Each row comes from the steps of one path. Every step used is in the known rows, and no mark comes twice. Write the path behind each row, first mark first.
Known rows
w-z-h-l-d: [  4   5   1  -9  -1   9   3   1   1 -11 -20  -2  12  -3   3  -8  -2  -5
   1   1  -9 -11   2   6   7  15  -1 -10   9   0  -4   3   2 -14  -3  -3
   2   0   1  -5 -13   5  -2   9 -16]
z-w-p: [  5   7   1   2   6   1   0   4  -1   0  -9   3  11   2   5  -1   4   6
   1   7  -2  -5   7   1  -7  12   5   3  -1  -2  -2  -6  -2 -24   9  -1
   3   8   1   2 -10   6   5   2  -4]
k-u-y: [  4  12 -10  -2  -2  -6   9   5 -11   2 -12   7   7 -14  -5   5   4   0
  -1   2  -2   7  -3   1   7   6   0   1  -7   0  -4   0  -6 -12  14   0
   6   7   6   3  -3   2  13  -6   9]
p-w: [  5   3  -4   0   0   0   0   9  -6   1 -10   0  10  -3   5   2   6  -2
   6  -2  -2   3   7   6  -1   3   3   6  -5   2   1  -7  -5 -13   6   0
   2  -2   3  -2  -1   6  -2  -3   0]
w-l-h-z: [  6  12   4  -1  -4   6   9   4  -1  -7 -26  -6   6  -7   1   2  -2  -4
  -1   4 -11  -6   4   6  11  12   6  -4   3   4   2   4   0 -13  -8  -1
   2  -4  -6   1  -5  11   0   6   1]
u-s-j: [ -3   2  -5  -7   1  -6   0  12   1   0 -16  -1   4 -15  -7   2  -3  -5
   7   3  -3   0  -2   7   1   6   5   8   1   2   0   1   2 -12  -1  -4
  -1  -2   8   8 -14   4   7  -2   2]
h-l-d-u: [  4  -3  -4  -1   4   6   3   0  -7  -5  -8  -8  -3 -12  -4  -4   5  -2
   8   4 -10   0  15   4   9   7   3   0  -2   2   1   2  -2  -6   8  -3
  -3  -6   4   0  -5  10  -4   4  -8]
w-p: [  3   8   1  -2   0   1  -3   8  -1   2  -3  -2   8   0  -1  -1  -3  -2
  -1   3   0  -4   2   2   2   6   2   6   0  -1  -2  -5  -3 -19  12  -2
   5   6   1   3  -4   2   6   1   2]
z-h-l-d: [  3   3  -5  -5   3   7   5  -4   0 -10 -18  -2   9  -1   4 -10   0  -2
   3   5  -8  -6   7   4   2  14   2  -8   6   3  -2   3   3 -11  -1  -3
   4  -3   4  -7  -8  11  -5   3  -7]
p-w-l-d: [ 10   3   0   0  -5   6  -1  12  -9   0 -16   0  16  -7  -5   3  -1  -6
   7  -1   0 -11  18   8   7   9  -4  -1   1   5   0  -2 -15 -18   9  -2
  -1  -3   3   0  -1  20  -9  -3  -5]
h-z-w-d-u: [  2  -2   1   2   8   5   6   0  -9  -3 -13   0  -1 -10   3  -2  11  -2
   3   6  -8   4  11   0  -7   7   8  -2  -4  -1  -2  -7   3  -9   2  -1
   1   0   1   2 -15   6   9   4  -9]
y-u-k: [  0   5  -3  -1   3  -5   7   7  -4   2 -13   1  12  -1   2   2   4  -3
  -2  -3   1   7  -2   0   3   3  -6  -2 -11   0   4  -7   2 -13   6   4
   8  -2   4  11  -2   4   9  -4   8]
y-u: [  3   1  -8  -6   2  -5   6   4  -9   0 -10   6   9  -2   5  -2   1  -1
   0  -1   2   5   4   3   1   1  -4  -1  -5   2   0  -6   3 -13  10   3
   7   1   6   5   0   7   6  -2   0]
y-u-h-z-w-d-b: [ -1   0  -2  -4   6   0   9   1 -11  -3 -36   6  10  -7   3  -3   4  -4
  -9   9   1   8   5   5  -4  11  -3  -9  -9   2   1  -1  11 -18  -2   3
   3   4  10  11 -24  10  15   1  -5]
b-d-l-h-z-w: [  2   2  -4   0  10   2  11  -7   2  -1 -22   2  -3  -9   6  -7   8   7
   3   6  -6  -1  19   5  -8  26  12  -7  -4   6   4  10  -2  -9  -3  -3
  -6 -18  -2  -2 -15   8   4  10 -12]
b-d-l-h: [ -2   2  -9  -2   4  -3   5  -1  -1   0  -8  -3  -1  -4   0  -5   0   0
   5  -3   2  -1  17   5   2  18   6  -1  -4   7   3   4  -6  -5   8  -6
  -5 -18   2   2  -7   3   2   4  -3]
p-w-z: [  6   5   2  -4  -4   3  -2  14  -5   0 -11  -1  13  -5   3   4   4  -5
   4  -4  -4  -2   3   8   4   4   0   2  -3   0   0  -7  -7 -17   3  -1
   1   1   0  -1  -7   0   1   3  -8]
j-s-u-h-z-w-d: [ -5   4  -8  -1   5   6   1   1  -5   1 -34  14   8 -16   2  -5   1  -5
  -1   8  -8  -2   9   8 -10   8   2 -13  -2   7  11  -5   0  -3   5   0
  -2   4  12  11 -21   5  16   6 -10]
k-u: [ 3  5 -8 -4 -2 -3  6  2 -9 -2 -9  2  3 -7 -6 -1  5 -3  2  6 -5  7  1  2
  6  2  0  2 -6  3 -3 -3  2 -9 11  1  4  9  6 -1  6  5  9 -4  7]
p-w-l-d-u-s: [  6  -5   2   1  -6   6  -4  17  -7   0 -19  -8  10 -17 -12   8   0 -10
  11  -4  -4  -7  22  11   7   7  -4   0  -3   2   8  -5 -22 -19   6  -2
  -5 -13  12  11  -9  13  -2   1   1]
z-h-l: [  5   6  -1  -7   4   5   6   2   3 -12 -20  -6  10   1  13  -8   4   2
   3   5 -10   1  -1   3   2   8   6   0   5  -2  -2  -3   7 -10  -3   0
   7   0  -2  -5  -8   5   0   3  -2]
b-d-u-h-z-w-p: [ -1   4   1  -5  10   4   4   3   6   2 -22  -1   2 -12  -4  -7   3   1
  -6   8   0   3  14  -3  -5  12   4  -3  -8   3   9  -2  -2 -14   7   1
  -3  -4  10   6 -21   1  21   7  -6]
l-d: [ -2   1  -8   2  -1  -1   2  -2  -7  -1   2   3   4  -3  -6  -2  -2  -4
   4   1   0  -4   8   3   5   9   0  -2   0   6  -3   1  -1 -10   9  -5
   2  -3   6  -2  -1   9  -2  -1  -4]
p-w-d: [  4   4  -2  -1  -2   3  -5  11 -12   5  -8   4  13  -4   4   1   3  -7
   5  -4   1  -1  10   5  -2   2  -2   0  -2   2  -1 -13  -8 -13  12  -2
   2   0   4   0  -4   7   0  -6   0]
y-u-s-j: [  0  -1  -9 -13   2  -7   3  14  -3   3 -24   7   8 -15  -3  -1  -4  -4
   3   1   2   3   1   9  -2   4  -2   2  -1   3   4  -1   2 -17   1   1
   2  -2  13  13 -13   8  11  -2   2]
w-z-h-l-d-u: [  3  -3   1  -8   2  10   5   2   0 -14 -19  -8   6  -8  -2  -6   2  -7
   4   0 -11  -6   9   6   7  12   0  -6   3  -1  -1  -2   1 -11  -2  -4
   0  -5   5  -1 -16   2   0  10 -16]
d-l-h-z-w-p: [  8   5   5   5   9   7   7  -1   4  -3 -28  -5  -1  -5   4  -3   7   6
  -2  12 -11  -8  12   8 -11  25  11  -2  -1   0   4   6  -3 -23  -5  -2
  -2  -6  -3   2 -19   7   5  13  -7]
s-u: [ 3  2 -9 -1  6 -1  4  4 -8  4 -7  5  2 -7 -3  2  3 -1  7  3 -2  4  4  4
  3  3  6  1 -1  3 -2 -7  4 -9  9  0  2  6  8  4 -5  3  4  1 -5]
d-l-h: [  0   2  -4   3   2  -1   6   0  -2  -6 -14  -9  -2  -2   0   0   4   1
   5   0  -6  -1   9   8   2  13   6   3  -2   3   1   2  -2  -8   0  -5
   0 -12  -1   2  -8   4  -1   4   1]
h-z: [  2   6  -1  -1   1   1   7   1  -2  -2 -10  -2  -2  -7   4  -3   3  -1
  -1   6  -8   4  -3   2   4   4   8   2  -1   1  -2   3   5  -8  -1   0
   4  -1  -3  -3  -4   5   6   3  -2]
d-w-l-h-z: [  4   3   6   4   3   4   8   5  -1 -10 -26 -12   5  -8  -1   3   1  -5
   2   4  -9  -3  12   6   7  14   3  -4   1   3   5   3   2 -16 -10   1
   1  -8  -2   0  -5  12  -3   8  -5]

Which path is each row?
[  6   3   2  -7  -2   3   2  11   1  -8 -20  -2  18   1   6   0   4  -6
   1  -5  -3  -3   1   8  -3   7   0  -1   1  -1  -1 -11  -3 -19  -4   0
   6  -2   4  -3 -14  -2   2   4  -9]  p-w-z-h
[ -4  -4  -7  -1   9  -6   1   3  -4   1   6  -2   5  -5   0  -4   2  -1
   8  -4   7   6  17  -1   1   9   1   2  -6   3   2  -4   0  -8  13  -2
  -1  -9   7  -2   0   3   3   0 -10]  b-d-w
[  1  -1   0  -3   5  -1   2  12  -4  -2  -6  -5  11  -6  -2  -1  -1  -3
   9  -2   6  -1  19   0   9   9  -2   2  -1   1   2  -3  -8 -12  16   0
  -1  -6   2   2   0  11   1   0  -9]  b-d-w-l
[  3  -1   6  -6   8   6   4   8   3 -16 -21 -13  12  -2   9  -5   6  -3
   5   2 -10  -1   4   5   5  11   1  -3   5  -6   0  -4   5 -16  -6   1
   4   0  -1  -4 -14  -2   0  10 -17]  d-w-z-h-l
[  2  -3  -3   3   8   4   1   1  -6  -5  -8  -7   3 -10  -1  -5   3  -1
   9   5  -6  -2  18   4   6  13   0  -4   1   2   2   4   1 -11   5  -2
  -2  -6   4  -6  -2  13  -8   4 -14]  h-l-d-w
[  4   5  -1   3   7   2   9  -4  -2  -4 -16   3   2  -6   9  -3   9   6
   1  10 -10   3   3   1  -5  11  11  -2  -2   0  -2   3   6 -12  -5   1
   3   1  -4  -4 -10   7   4   4  -8]  h-z-w
[  0   8  -4   1   0   2   8  -5   0  -4 -16  -3   0  -5   3  -1   0  -2
  -3   3 -10   1   1   5   3  13   8  -5  -2   7   2   5   7  -9 -10  -2
   3  -7   0  -3  -6   4   1   6   1]  l-h-z
[  5  -1   1   0   0   4  -4  14 -11   3 -14  -3   5  -6   2  -1   8  -6
   8  -3   0  -2  15   8  -3   5   1   5  -2  -1  -2  -8 -14 -11  13  -3
  -1  -6  -1   3  -9   8   1  -3  -3]  p-w-d-l
[ 10  -3   2  -6   0   9   3   7  -3 -10 -29  -5  16  -6   2  -3   3  -7
   2   2  -8  -5  12  14   3  19   2  -3  -1  -1  -2   4   1 -23  -7  -5
  -4  -3   6  -3 -20   8  -9   7 -16]  p-w-z-h-l-d-b
[  1   2   1   4   7   7   2  -3   2  -4 -24  -3   0 -11 -12  -3   3  -3
  -6  12  -5  -4  13   1  -6  16   0  -8  -5   4   6   1  -2 -18   0  -1
  -1  -1  13   5 -22   7  13   8  -7]  l-d-u-h-z-w-p
[  2  10  -9  -7  -2   7   3   0  -7  -5 -28   1   4 -15 -11  -6   0  -4
  -1  10  -9   1   4   3  14   8  -7 -10  -1   9   4   6   0  -7   7   1
   0   6  11  -3  -1  12   8  -2   3]  k-u-h-l-d
[  2   3   1  -1   6   3   7   4   0  -3 -19  -7   7 -11  -1  -2  -3  -4
   3   0  -2  -3  20   4   7  18   3  -8   0   6   7   5  -2 -12  -1   0
  -3 -14   2   0  -4  13   0   7  -9]  b-d-w-l-h-z
[  4  -4  -4  -3   3   3   7  -5  -2 -13 -18  -7   7  -2   1  -6   1  -3
   2   7  -7   0   9   8   4  18   5  -1   0   1  -5   7  11 -15  -2  -6
   0  -3   7  -3 -14  12  -9   3  -8]  z-h-l-d-b
[  3  -1   3  -1   4   6  -1   6  -6  -6  -9  -7   7 -12  -2  -3   2  -5
   7   2  -9  -7  12   6  12  14  -4  -6   2   0   0   4  -2 -14   3  -2
  -4  -3   0  -4  -8   8  -4  10 -22]  h-l-d-w-z
[ -2   4   3   9   8   5   9  -4  -3  -3 -23  -4   4  -8  -1   4  12  -5
   0   2 -12   4   9  -1  -6  17   6  -9 -12   1   5  -7   6 -12 -10  -2
  -1 -11   3   9 -19   2   7   5   3]  l-h-z-w-d-u-k
[  1  -1   0   1   7   7   7  -1   4 -12 -20 -12   6  -5  -4  -3   8  -5
   4   1 -10   1   8   0   3  13   1  -4  -6  -1   4  -3   3  -8  -5  -3
   2 -11   7   3 -12   5  -1   3   1]  z-h-l-d-u-k
[  2   5   1   1   5   5   4  -1  -9   0 -14   7   6  -6   7  -4   7   0
   0   7  -6  -2   5   1  -6  10   6  -6   1   0  -5  -4   3 -11   2   0
   2   4  -3  -1 -12   8   7   2  -8]  h-z-w-d
[  6   3   2   2   1   9   3   6  -7   1 -28  -4   1 -11   4  -1   7  -7
   2   0  -7  -5  15  12  -5  14   6  -5  -2   4   4   0  -9 -13  -4  -3
  -3 -14  -1   0 -14   8   1   5  -3]  p-w-d-l-h-z
[ -3   9  -8  -5  -3  -2   5   3  -5  -5 -21   0   5  -8 -10  -2   2  -5
  -3   6  -4  10  -4   1   9   0  -5  -2  -6   6   1  -4   2  -6   8   2
   6   9  11   2   0   2  15  -5  12]  k-u-h
[ -5   1  -4  -3  10   1   9  -2   2  -3 -21  -1  -1 -13   0  -6   7   2
  -2   6  -2   9  12  -3  -3  10   5  -5  -9   5   7   0   2  -3   1   1
  -2  -9   9   2 -18   1  16   4  -7]  b-d-u-h-z-w
[ -3   4   5   1   6   7   5   4  -3  -5 -32  -3   0  -9   2  -6   8  -1
  -3  10  -5  -1   4   2  -5  10   2  -5   0   0  -1   1  -3  -7  -2   0
   1  -3  -2   4 -25   5  15   3  -6]  u-h-z-w-d-l
[ -2   1  -6  -7  -2  -5   1  10  -6   3 -13   3  10  -7   3   1  -3  -3
   1  -2  -1   4   1   6   2   2  -4  -4  -4   1   6  -4  -4 -17   4   4
   6  -5  10  13  -5   3  11   1   4]  y-u-s
[ -3  -8  -6   7   6  -3   0  -2  -7  -3   4  -4   3  -5  -8  -1   1  -5
   7   1   1  -1  17   3   0  11  -3  -2  -3   5  -1   0   0 -13   7  -3
   0  -6   9  -3   0   9  -4   1 -10]  l-d-w
[  1  -1   1   4   6   2   2   4 -10  -2 -11   1   4  -2   4  -3  10   2
   7   4  -1  -3  13   3  -7  12   4   2   0  -3  -7  -6  -6 -10  11  -3
   0  -1  -4   3 -14   8   4   0  -9]  z-w-d-l
[  9   6   3   3   1   8   8   0  -5  -6 -23   4   8 -10  -2  -1   3   1
   3  11  -7 -12  12   3   2  17   4  -8   4   3  -4   8  -4 -16   0   0
  -1   1  -3  -2  -9  21  -2   5 -13]  h-z-w-l-d
[  4   9 -11   1   5  -4   7   8  -9   8  -8  10   6 -14  -3   8   3   2
   4   0   2   3   0   3   4   7   5   0  -3   0  -3  -3  -5 -11  11  -1
   4   4   8   8 -15  -1   8  -2  -2]  s-u-y
[  0   0   0   3   2   4   5   4  -5 -11 -25  -6   9  -8 -13   2   3  -2
   4   6  -2  -5  18   1   6  11  -5  -5  -2   4   2  -3  -6 -11   4  -1
   0  -1   9   8 -16  14   3   1  -4]  z-w-l-d-u-h
[ -3  -2  -1  -5   6  -3   0   8  -4   0   3  -2   9  -7  -2  -3   0  -5
   6  -5   5   1  12   1   7  10  -3  -2  -4   0   1  -3  -3 -11  11  -2
  -2  -6   3   0  -6  -3   6   5 -17]  b-d-w-z
[  1   7  -8 -10   2   4   3   2  -6  -2 -27   3  11  -9  -1  -9  -4  -2
  -4   4  -2  -1   8   5  10   6 -11 -15   0   8   7   4  -1 -10   5   4
   4  -1  11   4  -7  14   5   0  -3]  y-u-h-l-d
[  2   7  -3   5   6   2  11  -9  -1  -5 -21   2   3  -5   8  -1   7   5
  -1   8 -12   0   6   4  -7  19  11  -8  -2   6   2   4   9 -14 -14  -1
   1  -5   0  -3 -11   7   0   7  -6]  l-h-z-w
[ 11   7   5 -11   0  11   2  13   3 -10 -30  -5  18  -4  15  -4   6  -3
   3  -1 -11  -4   2  10   2   8   3  -3   4  -3   2  -6  -3 -18  -6   1
   3   0  -2  -6 -15   1  -2   7 -11]  p-w-z-h-l
[ -3  -8   0   1   4   0   3   0  -1 -12  -7  -5  11   0  -7  -3   0 -10
   3  -3   0  -7  10   5  -1  16  -5  -7   3   1  -2  -3   2 -19  -4  -4
   3  -5  11  -3 -12   0  -1   7 -19]  l-d-w-z-h
[  6  -2   2  -1  10   8  -3   3   3  -9 -17  -8  13  -2   0 -10   0  -3
   2   7  -5 -10  18   5  -4  20  -2  -5   6  -1   3  -1   0 -25   3  -1
   2  -2  10  -5 -11  10  -3   7 -13]  z-h-l-d-w-p
[-2 -3 -9 -4  5 -4  4  3 -4  1  5 -2 -1 -7 -3 -3  2 -3  6 -4  3  8 15 -1
  4  4  4  4 -9  3  2 -6 -2 -3 16 -3 -2 -9  7  3 -2  0  6  0 -3]  b-d-u
[ -3   9  -5  -3   0   6   0   1  -2  -5 -21  -4   6 -10  -4  -7  -3  -2
   0   6  -5  -4   4   3  13   8  -4  -8   2   7   3   5   0  -5   3  -2
   1  -1   5  -1 -10   9   2   0  -2]  u-h-l-d
[ -1  -1  -5  -4   4  -3   4   5  -2   2  -2  -2  -2  -6   0  -7   2   1
   7  -1   4   2  13   2   3   9   4   6  -4   2  -1   3  -8  -3  17  -4
  -3 -11  -1   1  -5   4   6   1  -6]  b-d-l
[  0   2   4  -1  -3   8   6   6  -2  -8 -28 -11  -1 -15 -16   1  -2 -10
  -3   5  -6  -4   9   3  14   5  -4  -5  -1   5   4   4  -6  -6  -1   0
   0  -5   6   6 -13  12   7   3  -2]  w-l-d-u-h-z
[  1  10  -4  -1   4   3  11  -3  -3  -6 -35   4   3 -12  -3  -4   9   2
  -6  16 -11   9  -1   0  -1   8   2  -8  -6   5   3   2   6 -11  -4   5
   4  10   8  -2  -9   6  18   1   3]  k-u-h-z-w
[ -3  -3  -4   5   6   4   8  -7  -2  -7 -23  -3  -4 -13  -8  -3   7  -2
  -2   9  -7   2  12   1  -3  12   2  -9  -6   6   4   3   3  -8  -6  -1
  -1  -6  11   1 -18   7   9   5  -8]  l-d-u-h-z-w
